(in the rows, 128 means zero)
Known rows, with every way that one mark hangs from another:
[rozif [gime mola nuri vini zuro]]: [134  75 107 163 106  44 133 124 163 124 203 179 118 159 123 119 165  51
 136 117 142]
[rozif [gime nuri vini zuro]]: [146  80 111 171 117  82 122 121 138 127 155 156 111 167 102 122 170  81
 135 113 139]
[gime mola rozif [zuro buriv]]: [108 141 152 138  94 129 122 122 114 109 114 127 132 123  89 106 106 113
 138 128 126]
[gime zuro]: [147 153 126 129 155 203 103 131  44 121  53  95 162 148 140 107 110 172
 129 107 127]
[rozif [gime mola]]: [160 130 120 164 143 174  92 117 103 147 121 108 165 138 134  92 126 133
 144 111 130]
[nuri [gime rozif]]: [125 161 137 125 188 216 125 146 140 132  79  81 170 144 107 142 120 153
 116 125 137]
[rozif [gime zuro]]: [167 116 124 170 146 179  66 115  95 144  74 103 156 152 103  95 136 135
 139 109 131]
[zuro buriv [gime mola nuri rozif vini]]: [ 68 121 137 167  82  51 167 112 206 128 170 150  73 114  79 126 149  91
 139 143 123]
[zuvuvoz [gime vini]]: [151 121 119 127 154 156 133 122  25 141  83 112  94 154 170 144  91 162
 111 113 115]
[vini [gime rozif]]: [156 156 130 148 152 198  99 128 102 119 106  99 141 122 126 131  98 179
 124 119 124]
[nuri gime]: [136 172 134 124 194 240 117 143  90 141  54  64 184 135 148 143 120 183
 117 122 135]
[rozif gime]: [173 133 123 173 156 210  78 112  79 153  70  84 157 146 112  95 131 162
 142 108 130]
[mola [gime nuri rozif vini]]: [122 119  94 117 121 133 178 152 189 148 165 149 114 183 119 122 155 129
 122 108 141]
[nuri [gime mola rozif [vini buriv] zuro]]: [116 116 135  55 156  73 127 150 209 110 171 153 124 107 116 188 126  82
 114 161 143]
[nuri [gime mola vini zuro]]: [109 133 121 112 159 111 132 151 155 120 155 136 141 140 145 170 121 102
 116 134 145]
[gime mola vini zuro]: [124 131 113 119 128 103 131 135  93 107 153 148 119 148 145 135 109 112
 130 118 136]
[gime mola nuri rozif [vini buriv]]: [127 117 124  68 122  63 179 138 153  99 197 169 107 117 138 151 139  91
 123 142 133]
[rozif [gime mola nuri vini [zuro buriv]]]: [117  78 132 181  64  33 132 113 160 124 188 168  94 133  92 119 165  53
 145 130 134]
[zuvuvoz [gime mola]]: [151 135 124 121 157 181 128 125  24 147  86 108 155 138 205 111  83 164
 115 114 109]
[gime mola nuri rozif vini [zuro buriv]]: [ 87 106 136 142  68  32 176 128 159  91 194 180  86 138  87 133 140  56
 133 133 134]

Rows:
[147 146 124  63 143 123 129 133  85 116 140 128 116 101 168 153 107 148
 129 141 131]
[gime mola [vini buriv]]
[133 138 147 165  93 147 118 121  84 113 101 112 138 101 141 128 136 160
 127 129 119]
[vini [gime nuri [zuro buriv]]]
[ 80 134 134 164  91  77 161 111 158 139 146 131  89 103 122 127 149 121
 140 140 121]
[zuro buriv [gime mola nuri vini]]
[100 155 148 176 116 177 134 106 108 153  47  81 133 105 115 100 153 183
 140 129 112]
[zuro buriv [gime nuri]]
[157 141 106  56 145 181 119 146 124 164 101 105 121 128 158 144 128 198
 124 129 136]
[mola [gime [vini buriv]]]
[120 100 125  65 111  31 168 140 167  91 199 189 105 121 128 151 144  67
 121 144 136]
[gime mola nuri rozif [vini buriv] zuro]
[ 92 144 150 177 110 152 140 108 157 145  72  98 117 113  75  99 153 151
 139 133 114]
[zuro buriv [gime nuri rozif]]
[134 136 121 142 127 124 153 134 146 107 189 144 154 120 161 125 124 122
 121 123 125]
[vini [gime mola nuri rozif]]
[145 101 131  61 143  79 140 126 104 129 152 155  83 112 160 160  91 113
 109 146 114]
[zuvuvoz [gime mola rozif [vini buriv]]]
[161  87 121 102 125  69  81 119 148 128 163 155 110 109 119 142 138  89
 139 142 137]
[rozif [gime mola [vini buriv] zuro]]
[ 97 105 120 134  71  89 165 143 200 141 155 158  91 165  80 124 161 106
 126 122 137]
[mola [gime nuri rozif vini [zuro buriv]]]
[134 149 149 152  95 144  88 119  90 117 119 111 141  86 150 129 101 155
 133 135 119]
[vini [gime mola [zuro buriv]]]
[125  92 125 122 130  88 168 133 107 122 146 170 145 161 168 108 121  81
 108 118 112]
[zuvuvoz [gime mola nuri rozif zuro]]
[125 119 105 119 127 165 155 153 178 150 120 140 167 183 124  93 156 134
 120 104 135]
[mola [gime nuri rozif zuro]]
[171 162 134  80 152 175  93 129  84 125 123 104 161  62 200 146  96 190
 124 145 121]
[vini buriv [gime mola]]
[ 81 141 146 168  98 116 153 109 181 139 123 122 126 109  94  97 148 122
 140 137 116]
[zuro buriv [gime mola nuri rozif]]
[100 171 149 162 118 176 104 102 112 156  66  79 134  92 123  96 116 177
 146 136 113]
[zuro buriv [gime mola]]
[112 120 119 119 120  81 138 136 142  97 177 165 102 156 103 134 109  81
 129 121 138]
[gime mola rozif vini zuro]
[166 133 141  89 144 154  76 129 121 111 100 116 138  87 129 150 107 164
 120 146 121]
[vini buriv [gime rozif zuro]]
[108 139 135 114 168 148 127 150 179 120 132 123 177 140 120 140 119 102
 117 133 140]
[nuri [gime mola rozif zuro]]
[134 147 127  96 160 149  94 114 121 150  70  95  97  89 127 151 127 187
 131 147 122]
[zuro [gime [vini buriv]]]
